Each row was made from one small tree. The marks that hang from a mark follow it in brackets, in the order of their numbers. Every link used is in the known rows. Write each row's tree.
Known rows:
q408{q700{q310 q649 q668}}: [ 0.49  0.24 -1.66  2.29  1.22 -0.87 -0.11  1.06  0.66  1.05 -1.16  0.54
 -0.45  0.17 -1.19  0.00 -0.42 -0.28 -0.36 -0.18  1.81 -0.20  0.53  1.58
  1.57 -1.31 -1.96  1.03 -0.47]
q506{q955}: [ 3.13  1.22 -0.90  1.78  2.47  0.97 -0.37  0.59 -0.69  1.82 -1.73 -1.20
  1.39 -0.90 -2.30  0.23  2.17  0.35 -0.25 -0.90  1.27  0.94 -0.15  0.93
  0.94  0.07  1.80  4.34 -0.53]
q201{q700{q68}}: [ 1.76  0.95 -0.97  1.41  4.08  0.26 -1.87  0.80  0.38  1.28 -1.54 -0.02
 -0.18 -1.57 -0.76 -0.50  0.69  0.25 -0.72 -0.92  0.61  0.39  0.59  1.63
  1.99 -0.06  0.04  2.44 -0.62]
q649{q700{q68 q668 q722 q986}}: [ 0.59  1.53 -0.64  1.93  0.63 -1.03  0.08 -0.16  0.14  0.26 -0.76 -0.50
 -1.97 -1.88 -0.96 -0.34  1.15 -0.13  0.03 -0.74 -0.51 -0.20 -0.96 -0.48
 -0.53 -0.55  1.59 -1.58 -1.92]
q955{q506}: [ 2.44  1.26 -0.86  0.84  3.10  0.76  0.31  0.66 -0.02  1.25 -1.63 -0.73
  2.20 -0.29 -1.97 -0.22  1.45 -0.02 -0.71 -0.69  1.82 -0.33  0.11  1.43
  1.40 -0.40  2.58  3.29 -0.64]
q700{q68 q201 q310 q649 q668 q986}: [-1.18 -0.12 -1.98  2.95 -0.80 -1.94  1.14  0.40  0.59 -0.35 -0.49  0.99
 -0.14  0.46 -0.23 -1.12 -0.84 -0.06  0.03 -0.14  0.44 -1.13  0.72 -0.41
  0.28 -0.61 -2.48 -5.68 -1.62]
q287{q913{q986}}: [ 2.28  2.21 -0.96  1.82  3.32  0.75 -0.12  1.09  0.08  1.59 -2.51  1.41
  0.29 -0.77 -1.14  0.45  0.42 -0.21 -0.63 -0.43  0.85  0.23 -0.02 -0.29
  0.55  0.48  3.56  3.37 -0.37]
q955{q506 q668}: [ 2.39  0.63 -0.74  0.14  3.43  0.45  0.94 -0.02  0.27  0.71 -1.90 -0.77
  1.94 -0.34 -2.28  0.36  1.47  0.16 -0.52 -0.34  2.94 -1.09 -0.24  1.03
  0.56 -0.71  3.20  3.97 -0.15]
q408{q323 q700{q68 q310 q649 q986}}: [-0.02  1.24 -1.14  2.60 -0.71 -1.39 -0.35  1.99  0.84  0.92 -0.65  0.04
  1.66  1.02 -0.14  0.77 -0.63  0.03 -0.33 -0.20 -0.25 -1.03 -0.38  3.34
  0.99 -1.17 -3.45 -0.99 -0.46]
q649{q700{q310}}: [ 2.03  1.33 -0.73  1.10  3.38  0.39 -1.36  0.35 -0.61  1.59 -1.39 -0.56
 -0.96 -1.54 -1.36 -0.30  1.59 -0.12 -0.50 -0.69  0.91  0.11  0.37  0.75
  1.49 -0.69  0.60  3.19 -1.08]
q408{q323 q700}: [ 2.29  1.28 -0.76  1.89  2.45  0.36 -1.16  1.83  0.53  2.05 -1.19 -0.91
  0.72  0.03 -1.73  0.46  0.85 -0.22 -0.54 -0.47  0.92  0.40 -0.26  2.89
  2.27 -0.62  1.78  5.40 -0.23]
q408{q323 q700{q68 q668}}: [ 0.99  1.04 -1.22  2.26  1.46 -1.09 -0.95  1.32  1.13  1.38 -0.92 -1.35
  0.18 -0.16 -1.08  0.74  0.08 -0.21 -0.46 -0.43  0.88  0.22 -0.43  2.57
  1.34 -0.84  0.14  3.78 -0.66]
q649{q700{q68 q986}}: [ 1.41  2.12 -0.71  1.72  1.83 -0.39 -0.93  0.20 -0.28  1.15 -1.16  0.60
  0.00 -1.73 -0.67 -0.23  1.47 -0.01 -0.34 -0.88 -0.23 -0.01 -0.51  0.57
  0.90  0.04  0.89  1.51 -1.28]
q408{q323 q700{q201 q649 q668 q722}}: [ 0.22 -0.38 -1.06  2.95 -0.30 -0.09  0.46  1.89  0.69  0.59 -0.57 -0.84
 -0.74  1.14 -2.42 -0.76 -0.81 -0.36  0.19  0.01  0.47 -0.42 -0.14  1.43
  2.03 -1.45  2.25 -0.57 -0.83]
q649{q700{q68 q201 q668 q722 q986}}: [ 0.03  0.78 -0.79  2.36  0.35 -0.98  0.30  0.06 -0.05 -0.20 -0.57 -0.02
 -1.95 -1.19 -1.41 -1.48  0.34 -0.19  0.32 -0.62 -0.54 -0.46 -0.50 -1.19
  0.32 -0.44  2.47 -3.08 -2.34]
q700{q310 q649 q722 q986}: [ 0.47  0.55 -0.80  2.01 -0.25 -0.22  1.30  0.98  0.15  0.41 -0.59 -0.35
 -0.45  0.23 -0.79 -0.38  0.78  0.03 -0.13 -0.31 -0.14 -1.26 -0.08  0.17
 -0.49 -0.95 -1.09 -5.04 -1.15]
q913{q287 q986}: [ 2.07  2.59 -1.44  1.72  4.23  0.62 -0.69  1.93  0.25  2.12 -2.10  1.05
 -1.35 -0.51 -2.14  0.67  1.20 -0.08 -1.03 -0.24  1.08  0.74  0.02 -0.48
  0.15  1.35  2.56  3.06  0.20]
q287{q913}: [ 2.37  1.27 -0.51  1.72  3.40  0.72 -0.35  0.42  0.13  1.88 -2.05  0.33
  0.74 -1.28 -1.07  0.02  0.81 -0.08 -0.58 -0.62  1.08 -0.05  0.19  0.40
  1.18 -0.40  3.04  3.47 -0.78]
q201{q700}: [ 2.49  0.94 -0.89  1.25  4.70  1.00 -1.85  0.73  0.18  1.57 -1.78  0.26
 -1.26 -1.72 -1.41 -0.67  1.15  0.05 -0.65 -0.79  1.02  0.61  0.89  1.32
  2.21 -0.09  1.95  3.42 -0.37]
q408{q700}: [ 2.20  1.17 -1.05  1.76  3.09  0.30 -0.92  1.38  0.26  1.89 -1.39  0.33
  0.58 -0.34 -1.62 -0.31  0.70 -0.19 -0.57 -0.70  1.57  0.42  0.06  1.67
  2.52 -0.32  1.19  4.80 -0.57]
q201{q700{q722}}: [ 2.12  0.56 -0.43  1.20  3.89  1.13 -1.21  0.96  0.21  1.08 -1.38 -0.65
 -1.77 -1.56 -1.72 -0.75  1.04  0.12 -0.44 -0.80  0.49  0.16  0.40  0.91
  1.52 -0.47  2.41  0.89 -0.81]
q649{q700{q986}}: [ 2.16  2.08 -0.64  1.62  2.51  0.35 -0.85  0.17 -0.48  1.41 -1.41  0.83
 -1.06 -1.90 -1.37 -0.35  2.02 -0.21 -0.30 -0.78  0.06  0.27 -0.24  0.23
  1.10  0.10  2.61  2.44 -0.98]
q649{q700{q68 q201 q668 q722}}: [ 0.37  0.30 -0.77  2.02  1.41 -0.37 -0.19  0.19 -0.21  0.23 -0.71 -1.09
 -1.77 -1.19 -1.80 -1.54  0.28 -0.14  0.12 -0.71  0.24 -0.09 -0.20 -0.87
  1.35 -0.79  2.58 -0.59 -2.10]
q913{q287}: [ 2.14  1.55 -0.93  1.63  4.37  0.64 -0.97  1.25  0.26  2.43 -1.63 -0.10
 -0.89 -1.01 -2.01  0.11  1.48  0.09 -0.95 -0.49  1.35  0.50  0.24  0.23
  0.77  0.33  1.93  3.10 -0.19]

Write each row's tree:
[ 0.20  0.72 -1.48  2.50  1.33 -0.89 -0.68  0.32  0.89  0.29 -1.30  1.57
 -1.34 -1.52 -0.31 -0.28  0.01  0.05 -0.32 -0.48 -0.05 -0.18  0.41  0.90
  0.65 -0.33 -0.99 -2.03 -0.41]	q201{q700{q68 q649 q668 q986}}
[ 1.06  0.88 -1.36  1.67  3.18 -0.97 -0.97  0.20  0.87  0.39 -1.39  0.95
 -3.16 -2.02 -0.57 -0.25  0.49 -0.13 -0.35 -0.45  0.57 -0.10  0.93  0.63
  0.06 -0.37 -0.23 -1.32 -1.07]	q201{q700{q310 q668 q986}}
[ 0.80  1.56 -0.45  2.32 -0.10 -0.91 -0.12  1.91  0.89  0.89 -0.45 -1.11
  0.78  0.32 -0.91  0.56  0.12 -0.02 -0.19 -0.51 -0.68 -0.69 -1.23  2.45
  0.40 -0.77  0.41 -0.47 -1.15]	q408{q323 q700{q68 q722 q986}}
[-0.18  0.35 -1.02  2.44  0.53 -0.77 -0.09  0.49  0.93 -0.15 -0.92  0.55
 -1.82 -1.28 -0.61 -0.51 -0.16  0.11 -0.09 -0.50 -0.52 -0.60 -0.08  0.51
 -0.03 -0.75 -0.49 -4.51 -0.95]	q201{q700{q68 q649 q668 q722 q986}}
[ 1.00  0.80 -0.54  2.56  0.36 -0.21  0.29  2.12  0.50  0.68 -0.46 -0.52
 -0.16  0.81 -1.94 -0.74 -0.17 -0.22  0.14 -0.30 -0.34 -0.55 -0.53  1.50
  1.43 -0.59  3.21 -0.94 -1.37]	q408{q323 q700{q201 q722 q986}}
[ 0.63  0.15 -1.38  1.76  2.18 -0.65 -0.20  0.92  0.03  0.77 -0.72 -0.87
  1.02  0.40 -0.74 -1.33 -0.07  0.16 -0.41 -0.61  1.26 -0.59  0.94  0.39
  1.71 -0.38 -1.14 -0.81 -1.72]	q700{q68 q201 q310}
[ 0.42 -0.37 -1.06  1.78  2.10  0.00 -0.49  0.66  0.57  0.26 -1.16 -0.45
 -2.81 -0.99 -1.24 -0.59 -0.06  0.01 -0.22 -0.28  0.61 -0.45  0.85  0.64
  0.62 -1.50 -0.70 -2.79 -0.71]	q201{q700{q310 q649 q668 q722}}
[ 0.10 -0.64 -1.87  2.40  1.09 -0.44  0.67  0.54  0.20  0.44 -0.91  0.08
 -0.95  0.36 -1.44 -1.40 -0.25 -0.24 -0.11 -0.08  1.58 -0.45  1.30 -0.42
  1.53 -0.91 -0.31 -2.01 -1.12]	q700{q201 q310 q649 q668}
[ 0.91  0.75 -1.14  1.85  2.23 -0.03 -0.97  0.93  0.35  0.68 -1.40  1.58
 -1.12 -0.96 -0.49 -0.43  0.24  0.10 -0.40 -0.38  0.09 -0.54  0.91  1.46
  1.08 -0.50 -1.49 -2.14 -0.31]	q201{q700{q310 q649 q986}}
[ 0.57  0.92 -1.29  2.10  1.70 -0.98 -0.19 -0.09 -0.19  0.24 -0.98  0.82
 -2.62 -1.34 -1.34 -1.31  0.56 -0.39  0.14 -0.34  0.42 -0.20  0.58 -0.81
  0.71 -0.44  1.55 -1.35 -1.97]	q649{q700{q201 q310 q668 q986}}
[ 1.17  0.22 -1.60  2.40  2.36 -0.45 -0.31  1.01  0.51  1.00 -1.18  0.72
 -0.84 -0.04 -2.09 -1.27 -0.42 -0.39 -0.11 -0.43  1.90  0.36  0.53  0.42
  2.56 -0.36  2.28  2.69 -1.22]	q408{q700{q201 q668}}
[ 0.22  0.61 -1.72  2.62  0.80 -1.43  0.77  0.10  0.65  0.09 -0.68  0.59
 -0.59 -0.48 -0.76 -1.23  0.19 -0.18 -0.04 -0.52  0.53 -0.25  0.28 -0.83
  0.44  0.33  1.30 -2.26 -1.93]	q700{q68 q201 q668 q986}
[ 0.69 -0.37 -1.52  2.12  1.45  0.41  0.32  1.13 -0.27  0.91 -0.94  0.13
  0.61  0.91 -1.41 -1.53  0.03 -0.03 -0.27 -0.27  1.33 -0.68  1.28  0.31
  2.37 -0.71 -0.46 -1.34 -0.88]	q700{q201 q310 q649}
[-1.10 -1.01 -1.48  2.52 -0.59 -1.10  1.30  0.74  0.42 -0.37 -0.25 -1.34
 -0.53  0.91 -1.02 -1.46 -0.99  0.07  0.09 -0.21  0.75 -1.21  0.49 -0.52
  0.61 -1.43 -1.81 -5.79 -1.79]	q700{q68 q201 q310 q649 q668 q722}
[ 0.64  1.20 -1.26  2.44  0.08 -0.46  0.47  0.71  0.25  0.96 -0.93  0.96
  1.50 -0.20 -0.26 -0.16  0.81  0.10 -0.45 -0.59  0.03 -0.51 -0.22  0.78
  0.75 -0.04 -1.21 -1.54 -0.61]	q700{q68 q649 q986}
[ 1.94  1.85 -0.82  2.22  1.45 -0.30 -0.67  1.76  0.67  1.59 -1.02  0.05
  0.39 -0.09 -1.32  0.62  0.79 -0.29 -0.35 -0.40  0.15  0.04 -0.51  2.58
  1.30 -0.32  1.70  2.97 -0.46]	q408{q323 q700{q986}}
[ 0.08  0.05 -0.85  1.81  0.18 -0.32  0.71  1.09  0.16  0.62 -0.49 -1.53
  1.00  0.60 -0.54 -0.36  0.16  0.29 -0.41 -0.52  0.39 -1.18  0.00  0.91
  0.41 -1.38 -2.87 -3.44 -1.18]	q700{q68 q310 q649 q722}
[ 0.75  1.26 -0.68  1.64  1.21 -0.92  0.16 -0.11  0.02  0.23 -0.80 -0.48
 -3.23 -1.79 -1.17 -0.31  1.20 -0.31  0.07 -0.47 -0.17 -0.50 -0.35 -0.56
 -0.86 -0.95  1.23 -2.42 -1.86]	q649{q700{q310 q668 q722 q986}}
[ 1.27  1.04 -1.23  2.47  1.68 -0.34 -0.23  1.46  0.28  0.99 -1.01  1.72
  0.33  0.16 -1.60 -1.34 -0.18 -0.25 -0.07 -0.53  0.91 -0.09  0.24  0.75
  2.26  0.14  2.07  0.93 -1.26]	q408{q700{q201 q986}}
[ 1.20  0.54 -0.76  2.13  1.08  0.25  1.10  0.94 -0.02  0.35 -0.52 -0.09
 -0.83  0.03 -1.77 -1.74  0.84 -0.12  0.10 -0.58  0.04 -0.59 -0.04 -1.01
  0.71  0.12  3.65 -3.30 -1.99]	q700{q201 q722 q986}
[ 1.43  1.55 -1.18  2.48  1.06 -1.00 -0.37  1.20  1.11  1.18 -0.96 -0.05
 -1.06 -0.51 -1.29  0.72  0.61 -0.47 -0.22 -0.25  0.45  0.14 -0.51  1.94
  0.53 -0.44  1.82  2.30 -0.63]	q408{q323 q700{q668 q986}}
[-0.39  0.05 -0.95  2.81 -1.17 -0.31  1.43  1.18  0.07 -0.04 -0.31  0.39
  1.07  0.88 -1.02 -1.65 -0.26  0.16  0.13 -0.50 -0.47 -1.20 -0.22 -0.44
  0.89 -0.33  0.38 -5.93 -1.60]	q700{q68 q201 q649 q722 q986}
[ 1.39  1.15 -0.97  2.62  1.16 -0.28 -0.47  1.91  0.51  1.13 -0.79  0.54
  0.44  0.65 -1.72 -0.52 -0.02 -0.31 -0.07 -0.31  0.23 -0.17 -0.09  1.91
  2.18 -0.15  2.66  1.46 -0.93]	q408{q323 q700{q201 q986}}
[-0.31 -0.14 -1.94  2.81 -0.08 -1.11  1.20  0.39  0.36 -0.06 -0.71  1.26
 -1.38  0.25 -0.96 -1.31 -0.23 -0.27  0.09  0.00  0.78 -0.84  0.98 -0.77
  0.54 -0.53 -0.35 -4.77 -1.34]	q700{q201 q310 q649 q668 q986}
[-0.38  0.46 -1.60  2.28  1.20 -1.47 -0.63  0.40  0.92  0.00 -1.13  1.22
 -1.51 -1.22  0.16 -0.22 -0.52  0.13 -0.30 -0.32  0.05 -0.67  0.78  1.10
  0.15 -0.79 -3.16 -3.68 -0.73]	q201{q700{q68 q310 q649 q668 q986}}
[ 0.01  0.10 -1.09  2.07  1.06 -0.67  0.03  0.57  0.77 -0.21 -0.98  0.53
 -3.18 -1.23 -0.80 -0.55 -0.03 -0.02 -0.03 -0.22 -0.11 -0.81  0.56  0.38
 -0.34 -1.12 -0.85 -5.15 -0.96]	q201{q700{q310 q649 q668 q722 q986}}
[ 0.93  0.60 -0.45  1.76  1.76  0.31 -0.49  0.70 -0.69  0.69 -0.79 -0.92
 -0.28 -0.68 -1.83 -1.70  0.54  0.05 -0.02 -0.85  0.00 -0.27 -0.26 -0.29
  2.01 -0.62  2.42  0.04 -1.88]	q649{q700{q68 q201 q722}}
[-0.37 -0.34 -1.11  1.88  1.40 -0.75 -0.57  0.63  0.80 -0.01 -0.96 -0.72
 -1.76 -0.83 -0.58 -0.48 -0.64  0.23 -0.26 -0.40  0.29 -0.68  0.63  1.02
  0.44 -1.53 -2.56 -3.76 -0.98]	q201{q700{q68 q310 q649 q668 q722}}
[-0.35  0.57 -0.89  2.13 -1.01 -1.04  1.16  1.00  0.34  0.12 -0.31 -0.46
  0.68  0.45 -0.04 -0.21  0.24  0.25 -0.19 -0.42 -0.46 -1.53 -0.35  0.56
 -0.63 -0.96 -3.06 -6.06 -1.41]	q700{q68 q310 q649 q722 q986}
[-0.39 -0.51 -1.29  2.02  0.90 -1.31  0.88  0.52  0.51 -0.23 -0.27 -1.90
 -1.13  0.24 -1.09 -1.40 -0.48  0.02  0.01 -0.45  0.91 -0.90  0.47 -0.74
  0.27 -1.02 -0.43 -4.33 -2.45]	q700{q68 q201 q310 q668 q722}
[ 0.31  0.08 -0.98  1.43  2.76 -0.93 -0.96  0.51  0.90  0.10 -0.95 -1.33
 -2.35 -1.39 -0.63 -0.35 -0.09  0.20 -0.33 -0.61  0.49 -0.41  0.57  0.78
  0.11 -1.15 -1.44 -2.40 -1.53]	q201{q700{q68 q310 q668 q722}}
[ 0.69  1.01 -1.11  2.20  1.67 -0.13 -1.01  0.90  0.48  0.71 -1.38  1.68
  0.07 -1.12 -0.27 -0.42  0.17  0.24 -0.44 -0.67 -0.27 -0.25  0.35  1.52
  1.41 -0.15 -1.09 -1.39 -0.33]	q201{q700{q68 q649 q986}}
[ 0.45  0.37 -1.37  1.82  1.06 -0.43  0.02  0.90  0.13  1.14 -0.92 -0.63
  1.67  0.32 -0.26 -0.13  0.37  0.24 -0.66 -0.49  0.91 -0.75  0.54  1.40
  1.19 -0.88 -3.47 -0.76 -0.63]	q700{q68 q310 q649}
[ 1.11  0.82 -0.69  2.21 -0.06  0.51  1.24  0.89  0.09  0.72 -0.76  0.24
 -0.15 -0.08 -1.27 -0.53  1.32 -0.05 -0.15 -0.47 -0.14 -0.71 -0.50 -0.01
  0.01 -0.45  1.28 -3.25 -0.89]	q700{q649 q722 q986}
[-0.68 -0.57 -1.46  2.71 -0.98 -1.00  1.92  0.61  0.38 -0.58 -0.30  0.12
 -1.92  0.48 -1.30 -1.46 -0.39 -0.20  0.30 -0.01  0.19 -1.28  0.47 -1.20
 -0.27 -1.01  0.11 -7.43 -1.86]	q700{q201 q310 q649 q668 q722 q986}
[ 1.78  1.01 -1.13  2.16  2.17 -0.37 -0.85  1.30  0.94  1.61 -1.13 -1.02
 -0.82 -0.33 -1.76  0.69  0.64 -0.44 -0.43 -0.31  1.17  0.47 -0.19  2.31
  1.47 -0.79  1.93  4.78 -0.41]	q408{q323 q700{q668}}
[-0.54  0.66 -1.78  2.50 -0.53 -1.90  0.80  0.15  0.83  0.15 -0.70  0.44
 -0.30 -0.18  0.23  0.10  0.15 -0.04 -0.29 -0.26  0.43 -0.91  0.24  0.43
 -0.65 -0.75 -3.51 -4.12 -1.13]	q700{q68 q310 q649 q668 q986}
[ 0.20  0.49 -0.85  2.02  0.85 -0.88  0.41  0.09 -0.16 -0.24 -0.62 -0.19
 -3.15 -1.15 -1.62 -1.47  0.42 -0.31  0.37 -0.38 -0.08 -0.64  0.10 -1.23
  0.01 -0.82  2.10 -3.85 -2.34]	q649{q700{q201 q310 q668 q722 q986}}
[ 0.93  0.04 -0.77  1.65  0.94  0.49  0.77  1.09 -0.06  0.92 -0.75 -1.50
 -0.12  0.34 -1.26 -0.39  0.80  0.07 -0.35 -0.37  0.72 -0.91  0.24  0.56
  0.59 -1.29 -0.81 -2.51 -0.90]	q700{q310 q649 q722}
